Each row was made from one walk, in order. Every step used is in the known rows, and no mark comes twice. Write each row's walk.
Known rows:
fidid kifo: [ 0.26  0.03 -0.04  0.77  0.35 -1.13  0.30 -1.10 -0.59 -0.95  0.10 -0.95
 -1.42 -0.02  0.84 -1.07 -0.95  0.84 -4.79 -0.93 -2.54  0.09 -1.42  0.94
 -0.61  0.75  0.50  1.52  0.08 -0.22]
fidid kifo visob molu: [ 0.60  2.04 -0.26  1.38  1.27 -3.09  0.87 -0.55 -0.61 -1.05  2.22  0.36
 -2.02 -0.60  0.18 -1.90 -1.98 -0.40 -1.83 -2.87 -5.44 -0.60 -0.96  1.37
 -1.27  1.49  0.49  0.69  2.62 -1.15]
ladi visob: [ 1.50  1.23  0.47 -0.44 -1.75 -1.11 -0.07  1.25  0.31 -1.78 -0.43 -0.10
  1.19  0.59  0.60 -0.14  2.25  0.53  1.35 -2.29  0.37 -1.01  0.18  0.84
  0.26  0.19  0.17  0.29  0.00  0.06]
ladi visob kifo bigaga molu: [ 0.08  3.48  0.80 -0.96 -1.51 -4.63 -0.63  0.91  0.02  0.69  0.14  1.58
  0.91 -0.20 -1.00  0.38  0.81 -0.45  4.86 -3.49  0.21 -2.32 -1.61  1.32
 -0.56 -0.24 -0.73  0.84  0.91  0.96]
bipigo zural: [ 1.60  1.10 -1.02  0.35  2.62  2.19  0.05 -0.79  0.13 -0.71  0.61  0.48
  0.08  0.24 -0.30 -0.90  1.35 -0.39 -1.51 -1.13  0.13  0.07 -1.41 -0.71
 -0.12 -0.59  0.27  0.25 -0.97  1.42]
molu bigaga ladi: [-1.97  1.11 -1.67 -1.80 -1.48  0.71  0.35 -1.52 -1.18  1.95  0.73  0.73
 -0.09 -0.32  0.82  0.41 -1.77 -0.82 -0.08 -2.62 -0.43 -1.75 -1.39  1.06
  1.19  0.72  0.36 -1.08 -0.36  0.86]
zural molu bigaga: [ 0.00 -0.81 -1.12  1.13 -2.54  3.90 -2.13  0.13  0.20  0.67 -0.71  1.98
 -2.36 -1.19 -0.67  0.87 -0.08 -0.23  0.58 -0.82  1.72 -0.96 -0.73  1.35
  0.56  0.39 -0.34 -0.64  0.52 -0.89]
bazo miti zural molu visob kifo bigaga ladi: [-2.61  3.93  0.88  0.27 -3.87  1.08 -1.05 -0.46  1.32  0.76 -0.49  1.13
 -0.10 -0.76 -0.15  0.53 -1.04 -3.46  4.78 -2.60  1.76 -1.47 -0.10 -0.63
  1.52  0.89 -1.22 -2.49  2.39  0.09]
bipigo zural molu visob: [ 1.12 -0.25 -1.51  1.96 -0.08  5.75 -2.14 -0.88  0.73 -1.14  0.29  1.71
 -0.63 -0.08 -0.80 -2.35  3.07 -1.57 -0.32 -0.50  2.59 -0.13 -0.97  0.04
  0.46  0.20 -0.77 -1.91  0.14  0.96]
molu zural bipigo: [ 0.78  1.89 -0.75  0.39 -1.78  4.40 -0.79 -2.64 -0.05  0.69  1.14  1.93
 -0.70  0.97  0.88  1.09  2.19  0.08  1.04 -1.60  0.27 -0.21  0.83  1.59
  0.80  0.65  1.05 -0.09  0.88  0.28]
ladi bigaga molu visob kifo: [ 0.18  0.92  0.25  0.98 -1.76 -2.98 -0.59  0.61 -2.47  0.16  1.03 -0.04
  2.78 -0.49 -0.87 -0.43  0.96 -1.37  1.00 -1.27  1.15 -1.74 -2.22  1.58
 -0.83  1.17 -0.53 -1.79  1.76  1.31]
bazo miti zural molu bigaga ladi visob kifo: [ 0.02  4.17  1.25 -0.50 -5.49  1.42 -0.13  1.24  1.73 -1.30 -1.66  0.91
  0.82 -0.97  0.77  2.22 -0.09 -1.99  3.78 -5.34  2.42 -2.35 -0.22 -0.64
  1.15  0.29  0.08 -2.23  1.41  0.14]
molu bigaga: [-1.05  0.62 -1.50 -0.45 -0.46  0.21 -0.66  0.69 -0.54  0.97  0.26  1.51
 -1.51 -1.22 -0.06  0.31 -2.38  0.26 -0.10 -1.25  0.14 -1.33 -1.42  1.63
 -0.14  0.66  0.75  0.51  0.10  0.19]
bazo miti: [-0.67  1.53 -0.15  0.69 -0.78 -1.37  0.19  0.86  1.81 -0.53 -2.02 -0.30
  0.27 -0.95  0.11  1.50 -2.28  0.32  1.30 -0.86  1.78 -0.39 -1.31 -0.37
  0.04  0.96 -0.28  0.94  0.08  1.61]
fidid kifo bigaga ladi visob molu zural: [-0.09  4.55 -1.21 -1.18 -1.52 -0.89  0.74 -3.30 -1.91  0.84  2.13  0.39
 -1.48  1.69  1.66 -0.84 -0.87 -0.32 -1.79 -5.25 -5.04 -2.43 -3.18  3.44
  0.96  1.93 -0.40  1.27  2.07  0.20]
miti bazo: [-0.53 -0.44  1.68 -0.89  0.85 -1.69  0.94  0.54  0.60 -0.56  2.49 -1.75
  0.07 -0.66  0.65 -0.61 -0.38 -1.64  1.92 -0.14 -0.38 -0.02  1.93 -0.89
  0.47  0.51 -0.12 -1.28 -0.44 -1.07]
bigaga ladi visob kifo: [ 0.68  2.74  0.64 -2.62 -3.06 -0.58  1.43 -0.39 -0.04 -1.41  0.30  0.09
  2.82  0.55  0.67  0.26  2.67 -0.79  2.34 -3.97 -0.26 -1.83 -0.04 -0.21
  0.70 -0.49  0.31 -1.95  0.21  0.93]
ladi bigaga molu zural bipigo: [ 2.01  1.29  0.06  1.48 -1.99  0.45 -0.82 -2.68 -2.61  1.88  1.22 -0.04
  1.78  1.53  0.62  2.10  3.32 -0.44  0.17 -2.54  0.53 -1.13 -1.49  2.26
  0.62  1.21 -0.10 -0.44  1.33  0.87]
bipigo zural molu bigaga ladi visob kifo: [ 2.16  2.73 -1.44 -0.81 -2.01  4.87 -0.89 -0.59  0.49 -1.28 -0.10  2.65
  0.25 -0.47 -0.47  0.14  3.24 -1.08  1.07 -5.04  1.50 -2.14 -2.20  0.60
  0.80 -0.73  0.29 -1.90 -0.20  1.50]
visob kifo bigaga molu zural bipigo: [-0.80  3.84 -0.16  0.07 -1.09 -0.52 -1.27 -2.39 -0.36  3.20  1.32  3.37
 -0.67 -0.32 -1.07  1.54 -0.03 -0.90  4.67 -2.70  0.02 -1.52 -1.14  1.87
 -0.18 -0.08 -0.21  0.64  1.77  1.19]
zural molu visob ladi bigaga: [ 2.00 -0.74 -0.27  1.08 -3.75  1.94 -2.22  1.91 -0.90 -1.11  0.27  0.97
  0.15 -0.83  0.19 -1.14  4.04 -1.58  1.63 -1.16  0.94 -1.75  0.86  0.93
  1.17  0.46 -0.72 -3.28  2.86 -1.31]
fidid kifo bigaga ladi visob: [-0.77  2.64 -0.24 -1.17 -0.99 -3.05  0.14 -2.85 -1.47  0.83  0.70 -0.95
 -1.18  1.51  1.53 -0.85  0.35  0.42 -1.99 -4.25 -4.08 -1.60 -2.23  2.27
  1.19  1.20 -0.19  1.64  0.23  0.17]
kifo visob molu: [ 0.36  2.08 -0.26  0.69  1.06 -2.40  0.64  0.75  0.01 -0.04  2.28  1.43
 -0.58 -0.72 -0.78 -0.88 -1.02 -1.46  3.33 -2.03 -3.18 -0.80  0.42  0.51
 -0.76  0.71 -0.03 -0.99  2.78 -0.98]
fidid kifo bigaga ladi: [-1.77  1.73 -0.61 -0.86  0.31 -2.32  0.28 -3.61 -1.62  2.10  0.86 -0.85
 -1.95  0.97  1.12 -0.77 -1.55 -0.05 -2.91 -2.64 -4.48 -0.85 -2.43  1.77
  1.09  1.18 -0.52  1.46  0.20  0.06]
ladi bigaga: [ 1.84  0.28  0.27  0.55 -0.61 -0.98  0.03  0.46 -2.02 -0.45  0.15 -1.46
  1.17  0.62  0.10  1.11  1.96  0.44 -1.43 -0.65 -1.11 -0.60 -1.45  1.49
  0.25  0.73  0.37  0.12  0.72 -0.58]
ladi bigaga molu zural: [ 1.53  0.93 -0.21  0.82 -0.81 -0.44 -0.44 -1.75 -2.60  2.07  1.52 -0.87
  1.99  1.27  0.89  1.46  1.32 -1.19 -0.91 -1.43  0.63 -1.36 -2.72  1.93
 -0.18  1.44 -1.07  0.25  1.48  0.76]

Which walk is each row?
[-0.88  2.76 -1.44 -0.02  0.15 -2.63  1.11 -1.80 -1.54  0.37  2.72  0.79
 -1.88 -0.76  0.81 -1.47 -3.15 -1.03 -1.90 -4.95 -5.74 -1.91 -1.97  2.04
 -0.32  1.89  0.72 -0.38  2.34 -0.41]
fidid kifo visob molu bigaga ladi
[-1.14  2.94 -0.26 -2.12 -1.60 -2.27 -0.09 -1.86 -0.96  2.03  0.72 -0.05
  0.38  1.64  0.75  0.22  1.40 -0.59  2.99 -3.63 -1.75 -1.95 -0.87  1.49
  2.01  0.55 -0.92  0.21  0.03  0.40]
kifo bigaga ladi visob
[-2.32  1.47 -0.63 -0.36 -0.27 -4.83 -1.90 -0.10 -1.14  3.68  1.57  1.92
 -0.32 -0.77 -0.25 -1.83 -1.15 -2.21  4.40 -1.85  0.01 -2.58 -0.51  0.95
  0.51  0.48 -2.03 -0.79  1.82  1.03]
kifo bigaga molu visob ladi
[-3.23  2.95 -1.09 -1.52 -1.51 -0.96 -0.54 -0.96 -0.58  1.39  1.62  1.99
  0.16 -0.66 -0.79 -1.77 -0.93 -2.02  3.53 -1.43 -0.67 -1.90 -1.04  1.60
  0.49  0.82 -0.33 -1.79  1.68  1.03]
molu visob kifo bigaga ladi
[ 2.30  1.61  0.66  0.06  0.49 -6.17 -0.28  1.30 -1.45  1.63  2.47 -0.03
  1.53 -0.55  0.86 -0.16  2.24 -2.25  3.70 -3.57 -2.24 -2.28  0.62 -0.02
 -0.16  0.27 -0.61 -1.13  2.97 -0.99]
kifo visob ladi bigaga molu
[-1.10  1.30  1.07  2.32 -3.35  2.25 -1.30  0.85  1.79 -1.06 -1.25  0.12
 -0.04 -0.56  0.28  0.09 -0.64 -2.28  2.31 -0.76  3.39 -0.39  0.79 -1.18
  0.78  1.21 -0.87 -2.14  1.69 -0.37]
bazo miti zural molu visob
[-0.43  4.91 -1.24 -2.33 -2.20  0.01  0.50 -2.39 -1.44  2.05  2.14  1.31
  0.10  1.85  0.83  0.13  0.30 -1.34  3.18 -4.63 -2.67 -2.77 -1.78  2.68
  1.66  1.17 -1.03 -0.14  1.93  0.49]
kifo bigaga ladi visob molu zural
[ 1.24  1.66  0.05 -0.94  1.00 -3.84 -0.13  1.77  0.50  0.81  2.24  1.35
 -0.32 -1.17  0.89 -1.13  0.90 -1.90  4.36 -2.34 -2.52 -1.43  2.50 -0.83
 -0.04 -0.27  0.14 -0.86  2.54 -1.58]
kifo visob ladi
[ 0.29  4.91 -0.81 -0.45 -2.83  0.04  0.36 -4.08 -2.05  0.57  1.73  1.12
 -1.76  1.85  1.42 -0.11  1.23  0.30 -0.96 -6.48 -5.17 -2.20 -1.92  3.79
  1.63  1.59  0.49  0.60  1.92  0.38]
fidid kifo bigaga ladi visob molu zural bipigo
[ 0.36  0.47 -0.88 -0.58 -4.74  3.60 -1.24 -0.94 -0.06  0.29 -0.63  1.25
 -0.35  0.13  0.53  0.87  2.28 -0.74  1.63 -3.89  1.51 -2.04 -0.64  1.39
  1.93  0.49 -0.60 -2.03  0.16 -0.15]
zural molu bigaga ladi visob
[ 0.62  3.30 -1.21  0.40  1.01  0.32  0.42 -0.52  0.01  0.82  3.60  2.14
 -0.74 -0.10  0.18 -0.64 -1.25 -2.03  3.22 -2.24 -2.76 -1.15 -0.15  1.50
 -0.82  1.52 -0.13 -0.30  3.70 -0.86]
kifo visob molu zural
[-1.79  3.21 -0.22 -2.24 -0.56 -1.59  0.36 -1.37 -0.50  2.08  0.92  1.39
 -0.08 -0.33 -0.80  0.62 -0.70 -1.09  3.16 -2.11 -1.99 -1.36 -1.22  0.59
  0.63 -0.44 -0.24 -0.36  0.91  0.47]
visob kifo bigaga ladi
[ 0.55  1.50 -0.54 -1.13 -4.95  3.29 -0.93  0.05  0.30 -0.50 -0.68  2.16
  0.04 -0.94 -0.20  1.13  2.09 -0.82  2.53 -4.10  1.52 -2.44 -0.83  1.25
  1.01 -0.10 -0.04 -2.36  0.79 -0.12]
zural molu bigaga ladi visob kifo
[ 0.81  3.02 -1.11  1.09  1.24 -0.83  0.67 -1.60 -0.64 -0.17  3.39  0.93
 -2.18  0.06  0.92 -1.75 -1.99 -1.01 -1.85 -2.98 -5.15 -0.86 -1.56  2.25
 -1.44  2.06  0.47  1.10  3.47 -1.04]
fidid kifo visob molu zural
[ 3.38  1.77  0.45 -0.05 -2.56 -1.20 -0.69 -0.53 -2.29  1.40  1.49  0.89
  1.67  0.26  1.38  1.49  4.29 -0.98  1.61 -4.16 -0.55 -2.39  0.51  0.97
  1.08 -0.28  0.16 -1.50  2.31  0.28]
visob ladi bigaga molu zural bipigo
[ 1.81  0.56  1.74  0.94 -3.58  1.94 -1.58  1.76 -1.41 -1.05  1.03  0.08
  0.55  0.09  1.00 -1.09  3.91 -3.06  1.25 -1.75  0.21 -1.35  2.59 -0.66
  1.32 -0.04 -0.25 -4.22  3.18 -2.89]
miti zural molu visob ladi bigaga
[ 0.77  4.80  0.30 -0.47 -2.86 -1.21 -1.24 -1.11 -0.02  1.20  0.89  3.10
  0.25  0.48 -0.33  1.42  2.48 -0.31  5.70 -4.78  0.37 -2.45 -0.81  2.57
  0.05  0.11  0.06  0.67  1.57  1.13]
ladi visob kifo bigaga molu zural bipigo
[-0.73  2.05 -1.20 -2.21 -2.97 -0.32  0.22 -0.64 -0.97  0.52  0.35  0.59
  0.83  0.27  1.28  0.35  0.10 -0.27  0.94 -4.49 -0.13 -2.52 -1.15  1.63
  1.36  0.82  0.53 -0.96 -0.40  1.05]
molu bigaga ladi visob
[-0.99  2.06 -1.58 -1.34 -1.82  0.26  1.33 -0.68 -1.68  0.64  1.11  1.69
 -0.09 -0.75 -0.22  0.18 -2.86 -0.83  0.23 -3.70 -2.10 -2.20 -1.74  1.19
  0.73  0.47  0.25 -2.28  1.22  0.83]
visob molu bigaga ladi
[-1.14  2.96 -1.56 -0.72 -0.25 -1.81  0.90 -0.63 -0.94  1.52  2.94  2.01
 -0.69 -0.98 -0.21 -0.63 -2.60 -2.10  3.19 -4.25 -3.52 -2.22 -0.62  1.30
  0.31  1.25  0.23 -1.90  2.50 -0.30]
kifo visob molu bigaga ladi
[-0.27  2.88  1.87  1.44 -2.37 -0.05  0.11 -0.11  1.48 -0.96 -1.48 -0.03
  0.21 -0.10  0.67  2.21 -0.02 -0.49  2.18 -2.82  1.01  0.04  1.77 -1.40
  1.11  0.16  1.10 -0.98  0.43  0.16]
bazo miti zural bipigo
[-0.54 -1.36 -0.60  1.98 -2.96  4.10 -2.37 -0.21  0.56 -0.66 -0.14  1.37
 -0.79 -0.31 -0.68 -1.53  1.94 -1.32  1.43  0.64  2.63 -0.21  0.54  0.83
  0.68  0.99 -1.14 -2.44  1.37 -0.45]
zural molu visob
[ 0.92  2.52  0.23 -1.75 -3.23 -0.56  1.86 -0.66 -0.99 -1.40  0.56 -0.22
  2.41  1.18  0.65 -0.23  1.73 -0.75  1.32 -4.55 -1.58 -1.92 -0.15  0.33
  1.40  0.00 -0.51 -2.59  0.80  0.91]
bigaga ladi visob molu
[ 1.06  3.63 -0.86  1.09 -0.26  1.20 -0.03 -1.37 -0.05  0.45  3.26  2.89
 -1.16  0.14 -0.03  0.05  0.72 -1.41  4.14 -3.40 -3.03 -0.86  1.15  1.82
 -0.02  1.17  0.91 -1.01  3.57 -0.80]
kifo visob molu zural bipigo
[-0.34  0.51 -0.75 -0.81 -1.42 -1.17 -0.71  2.14 -0.08 -0.58  1.30  1.47
  0.58 -1.25  0.78 -2.69  0.59 -1.58  1.90 -0.94  0.27 -1.77  1.53 -0.06
  0.29  0.13  0.00 -2.31  1.82  0.22]
molu visob ladi
[ 2.00  2.23  0.34 -0.32 -2.23 -1.37  0.83  1.82 -0.30 -2.57  0.04  0.68
  1.11  0.25 -0.24 -0.45  1.02  0.58  1.68 -3.32 -1.08 -1.57 -0.37  1.15
 -0.15  0.03  0.08 -0.93  1.37  0.15]
ladi visob molu
[ 3.22  0.93  0.37 -1.03 -1.06 -2.51  0.13  2.50 -1.80 -0.55  0.48 -0.38
  1.28 -0.58  0.93  0.52  2.68 -0.32  0.35 -2.27 -1.95 -1.92  0.34  0.14
  0.55 -0.63  0.48 -0.98  1.79 -0.94]
visob ladi bigaga
[-0.15  5.16 -0.89 -1.41 -3.40  0.99  0.09 -3.23 -1.42  1.71  1.79  2.17
 -0.39  1.96  0.61  0.96  2.28 -0.67  4.18 -5.86 -2.80 -2.53 -0.57  2.98
  2.45  0.96 -0.30 -0.84  1.71  0.65]
kifo bigaga ladi visob molu zural bipigo
[-2.61  2.60 -1.02 -0.26 -0.48 -1.25 -1.34  0.78 -0.07  0.63  1.40  2.59
 -0.86 -1.34 -1.39 -1.85 -1.45 -1.13  3.69 -0.33 -0.23 -1.52 -1.13  2.06
 -0.65  0.87  0.03 -0.34  1.91  0.55]
molu visob kifo bigaga
[ 2.29  1.33  0.65  0.86  0.77 -6.90  0.04  0.07 -1.98  0.68  2.30 -0.90
 -0.03 -0.57  1.64 -1.07  1.04 -1.23 -1.26 -4.35 -4.41 -1.89 -0.79  0.80
 -0.70  0.85 -0.14  0.35  2.86 -0.98]
fidid kifo visob ladi bigaga molu
[-1.47  2.55  0.33 -0.47  0.45 -3.87 -0.64 -0.37 -0.40  2.67  0.58  1.95
 -0.15 -1.02 -1.76  0.64 -1.73 -1.09  3.79 -1.41 -0.12 -1.43 -1.82  0.67
 -0.77 -0.56 -1.12  0.67  1.13  1.04]
visob kifo bigaga molu
[ 1.95  1.61 -1.75 -0.25 -1.73  5.23 -1.17 -1.49  0.04 -0.53 -0.09  1.66
 -0.08  0.37  0.26 -0.03  3.52 -1.00  0.05 -4.71  1.63 -1.83 -2.00  0.70
  1.66 -0.20 -0.26 -1.50 -0.86  1.34]
bipigo zural molu bigaga ladi visob
[ 0.00 -0.28 -0.08  1.55 -1.38 -2.62 -0.93 -0.43 -2.68  0.96  0.93 -0.90
  2.41  0.44 -0.11 -0.62  1.29 -1.33 -0.17 -0.86  1.12 -1.40 -2.15  1.72
  0.00  1.62 -1.02 -1.51  1.18  1.18]
ladi bigaga molu visob
[-0.22 -0.23 -0.27  1.39 -3.19  3.89 -1.94  0.70  1.04 -1.35  0.00  2.41
 -0.38 -1.41 -1.51 -1.22  1.73 -1.49  2.48  0.29  2.75 -0.46  0.34  0.69
 -0.16  0.16 -0.54 -2.66  1.86 -0.38]
zural molu visob kifo
[ 1.15  3.56 -0.56 -2.10 -3.45  1.73  1.63 -1.78 -1.21 -0.62  1.77  0.55
  2.16  1.72  1.48 -0.11  1.57 -1.22  1.32 -4.52 -1.26 -2.29 -0.61  1.22
  1.32  0.77 -0.49 -2.03  1.60  0.98]
bigaga ladi visob molu zural
[-1.20  3.46 -0.52 -0.72  0.22 -1.55 -0.75 -1.50 -0.45  3.52  1.69  2.65
 -0.55 -0.41 -0.94  0.77 -1.74 -1.51  3.77 -1.54  0.16 -1.77 -2.35  1.60
 -0.97  0.22 -1.20  1.27  1.91  1.11]
visob kifo bigaga molu zural
[-0.75  3.87 -0.36 -1.95 -1.85 -2.32  0.78 -1.20 -1.43  1.24  0.89  0.62
  0.35  1.29  0.01  0.00  0.45 -0.72  3.43 -4.55 -3.03 -2.38 -1.33  1.75
  1.88  0.53 -1.08 -0.74  1.27  0.46]
kifo bigaga ladi visob molu
[-0.37  3.16  0.90  0.00 -5.14  1.61 -0.50  0.21  1.25 -0.51 -1.80  0.00
  0.45  0.00  1.46  2.01  0.08 -1.90  2.63 -4.88  2.48 -2.04 -0.05 -0.60
  2.04  0.88 -0.43 -1.98  0.79  0.00]
bazo miti zural molu bigaga ladi visob
[ 0.62  3.90  0.43 -1.34 -1.46 -2.91 -0.51  1.82  0.35 -0.59 -0.06  1.65
 -0.02 -0.38 -0.78  0.38  1.20  0.42  4.39 -3.06 -0.98 -2.01 -0.98  1.89
 -0.40 -0.17  0.23  1.14  1.10  0.02]
ladi visob kifo bigaga
[ 2.17  3.40 -0.63 -0.49 -2.30  1.46  0.77  0.72 -0.43 -1.80  1.28  1.43
  0.79  0.83  0.64 -0.16  0.97 -0.09  1.59 -3.42 -0.71 -1.92 -0.85  2.11
 -0.15  0.82  0.02 -0.40  2.27  0.32]
ladi visob molu zural
